Each row was made from one small tree. Brackets hold a mark, then the marks that hang from it, in the order of their numbers. Every link used is in the known rows. Write each row's tree.
Known rows:
[Z614 [Z482 Z303 Z792]]: [  6 -10  23   3 -10  29  18  46  30 -30  -2  10  -4   9 -18 -22   7  -7
  26  -5 -20]
[Z397 Z303 Z614 Z792]: [  9 -20 -10 -13  41  15  24  46 -16  51  21 -32  18 -35  -5  -8   9   0
  -2  19 -43]
[Z712 Z482]: [-15   3  -6   5  -2  -1  13 -10  14 -18 -16  -4   1  11 -22 -16   8   8
 -22   6  -5]
[Z397 [Z303 Z482] Z825]: [ -1 -14  -5  39  -5  28 -10  60  -6  -6  17  11   1   2 -20  -8  45  18
 -19  29   5]
[Z397 Z712 [Z825 Z482]]: [  7  -4 -11 -15 -16  11   8   6  30  -2 -11  -9 -10 -28  24 -31   1  35
 -43  28  16]
[Z825 Z482]: [  3   6  -2 -19 -11   0   7 -15  15  -7  16  12 -14  -1  11 -13  -4   4
 -23  17  23]
[Z825 [Z397 Z303 Z614]]: [  3   0  -4 -38  41  -8  31   6  -2  45  16 -11   2 -38 -14 -10  13   2
  -6   9 -35]
[Z614 [Z482 Z792]]: [ 13  -2  14  29  -2  12 -10  20   8  -7   8   8   1  11  -7 -21   8   5
   8   1 -25]
[Z825 [Z482 [Z303 [Z397 Z614 Z792]]]]: [-10   7 -10 -49   6  43  40  44  10 -13  12 -30  -6 -37   7   1 -13  -7
 -21  14  -9]
[Z825 [Z482 [Z303 [Z397 Z614]]]]: [-14  16   5 -43 -12  29  25  32  15 -32  10  -3 -15 -28 -12  -1  -7 -16
 -20   4  -4]
[Z712 [Z482 [Z303 [Z397 Z614]] Z792]]: [-34   7  31 -18   5  31  20  46  37 -44 -31 -27  -3 -10 -44  -6  14  -8
 -20 -17 -42]
[Z482 [Z303 [Z397 Z614]]]: [-19   5   3 -25  -3  27  15  51  -4 -23  -3 -14   2 -29 -21  12  -4 -23
  -1 -11 -30]
[Z397 Z303]: [  7  -9  -2   0   7   2  -2  29 -11  21   3  12   8  -1  -8  -4  18  -2
  11  18 -13]
[Z614 [Z482 Z303 [Z792 [Z397 Z712 Z825]]]]: [  5 -23   3  24 -40  36  18  68  15   0 -31 -12   8 -40   5 -39 -10  41
  -5  10 -39]
[Z792 [Z397 Z303 [Z614 Z482] Z712 Z825]]: [ 14 -29 -27  47 -22   7  12  72 -39  59   1 -10  30 -72  -6 -42  -2  39
 -26  35 -74]
[Z825 [Z397 Z614] [Z482 Z792]]: [  5   9  21 -60  33   1  32 -36  47  11  18 -18 -28 -30   7 -24   2  14
 -40  -3  -5]
[Z825 Z397]: [  0  15 -15 -35  23  -4  21 -34  10  12  -3  -7 -11 -12   9   3  -3  12
  -4  -5   4]
[Z614 Z482]: [  8   1 -13  28 -12   4   3  15 -10  -2  17  16   5   5  -8 -18  -1   4
   6   9 -14]
[Z303 [Z482 Z792]]: [ -3   1  28  27   3  23 -28  31  10 -30   6  -3  -9  22 -13   9  31   6
 -11   3  15]
[Z792 [Z397 [Z614 [Z482 Z303]] Z825]]: [ -4 -27  -9  17 -37  26  52  49  -8  10  16 -10   8 -58 -13 -45 -22  17
 -19   6 -47]

Which tree is each row?
[ -9  -6  29  34 -10  18 -12  32 -25   7  13 -25   1 -27 -15   5   8  17
 -33   6 -19] -> [Z303 [Z482 [Z792 [Z397 Z614]]]]
[  0 -22 -13  42 -21  23  -4  81 -41  40   0 -21  22 -61 -12 -13  21  40
 -42  41 -36] -> [Z792 [Z397 [Z303 Z482] Z614 Z712 Z825]]
[  5 -13  27 -12   1   3  13  18  -5  45  24  -9  -2 -42  -1 -27  -5  20
 -34  20 -34] -> [Z825 [Z482 [Z792 [Z397 Z303 Z614]]]]
[ 10  -9  19 -14  -4   4  -3  38  -2  53  -5 -17   9 -60  10 -26   0  29
 -33  34 -41] -> [Z825 [Z482 [Z792 [Z397 Z303 Z614 Z712]]]]
[-14   6  11 -56  16  18  36   6  66 -23 -63 -31  -7 -11 -15 -17  19  22
  -3   1 -16] -> [Z825 [Z397 [Z712 [Z482 Z303 Z792]]]]
[ -2   1 -40 -32  40  11  33  16  13  36 -41 -37  18 -26   0 -11  19  36
 -12  40 -26] -> [Z825 [Z397 Z303 [Z712 Z482] Z792]]
[  5 -34  14  13   2   9   3  58   1  60 -19 -36  20 -71   1 -29   5  44
 -28  14 -68] -> [Z482 [Z792 [Z397 Z303 Z614 Z712 Z825]]]
[  9  24 -25 -55   6   0  18 -31  24  13 -12 -10 -15 -28  29  -9  -3  25
 -27  29  19] -> [Z825 [Z397 Z712] Z482]
[-17 -12 -21  27 -35   2  13  11   3  11 -47 -30  14 -37  -1 -29  -9  53
 -50  18 -23] -> [Z792 [Z397 [Z712 Z482] Z825]]
[ -6 -18  -4 -33 -38  24  49  36  16  15 -12 -28  -5 -77  12 -40 -20  32
 -48  24 -11] -> [Z792 [Z397 Z614 Z712 [Z825 [Z482 Z303]]]]
[ -1  -5  19  32 -16  22 -25  51 -27  17 -12 -35  14 -43  -3   6  10  26
 -30  19 -27] -> [Z303 [Z482 [Z792 [Z397 Z614 Z712]]]]
[  7  -9 -19  27  16  33  -8  69 -27  10  21  -8  12   4  -7  15  35   9
   3  40   4] -> [Z397 [Z303 Z482] Z792]
[ 13   0 -33 -42  24  35  61  46  12  24  -9 -44  13 -63   6 -21  -6  10
   8  26 -42] -> [Z825 [Z397 [Z614 [Z482 Z303]] Z712 Z792]]
[ -8 -24  -2  13 -15   0  24  10 -17  35  10 -28   5 -58   1 -24 -21  29
 -44  -4 -36] -> [Z792 [Z397 Z614 Z825]]
[-11  10 -18 -43  -5  47  23  40  11 -29   0 -14  -8 -10  17  10  -9  -2
  -9  18  14] -> [Z825 [Z482 [Z303 [Z397 Z792]]]]
[-31   0 -13 -25  13  36  41  54   9 -24 -23 -43  13 -26 -29   2   2  -2
 -19   1 -37] -> [Z712 [Z482 [Z303 [Z397 Z614 Z792]]]]
[ 18  -6 -34 -15  44  12  46  29 -17  57  31 -20  14 -43  -5 -23   6  11
  -1  27 -53] -> [Z825 [Z397 Z303 [Z614 Z482] Z792]]
[-20 -12  36 -22  -1  21  26  21  56 -43 -35 -12  -7  14 -32 -22  19  -2
  -3 -10 -11] -> [Z712 [Z482 Z303 Z792]]
[  5   8 -45  23   7  29  -7  62 -37  18  -6 -35  31 -46   7   4  -7  11
 -13  22 -62] -> [Z303 [Z397 [Z614 Z482] Z712 Z792]]
[ 15   9 -16 -56  28  -1  28   5  13  45   3 -12  -4 -54   9 -22  15  17
 -28  43 -16] -> [Z825 [Z397 Z303 Z614 Z712] Z482]
[ -4 -19  15  40 -18  29 -12  55  -8  14 -14 -40   9 -59  -1 -13  13  46
 -51  16 -30] -> [Z303 [Z482 [Z792 [Z397 Z614 Z712 Z825]]]]
[ 11 -16 -24 -16   5  26  21  16  28  15  -9 -36   0 -35  39 -24  -3  43
 -43  36   9] -> [Z397 Z712 Z792 [Z825 Z482]]
[ -8  15 -18  13 -27  34   4  59 -10 -38   1  23   4   0 -16   1  -3 -15
  18   1 -21] -> [Z614 [Z482 [Z303 Z397]]]
[-19  -3 -42  17   3  31   2  42  11 -10 -51 -48  18 -23   4  -2   8  47
 -43  15 -30] -> [Z303 [Z397 [Z712 Z482] Z792 Z825]]
[ -1  -6 -48  15 -17  55  19  91   1 -16 -29 -24  16 -34  10  -9  -3  28
   0  22 -39] -> [Z614 [Z482 [Z303 [Z397 Z712 Z792 Z825]]]]
[  5 -15  23 -13  -2  14  12  -6  50 -17   9  -8 -26  -6  13 -33  10  29
 -41   0  12] -> [Z397 [Z825 [Z482 Z792]]]
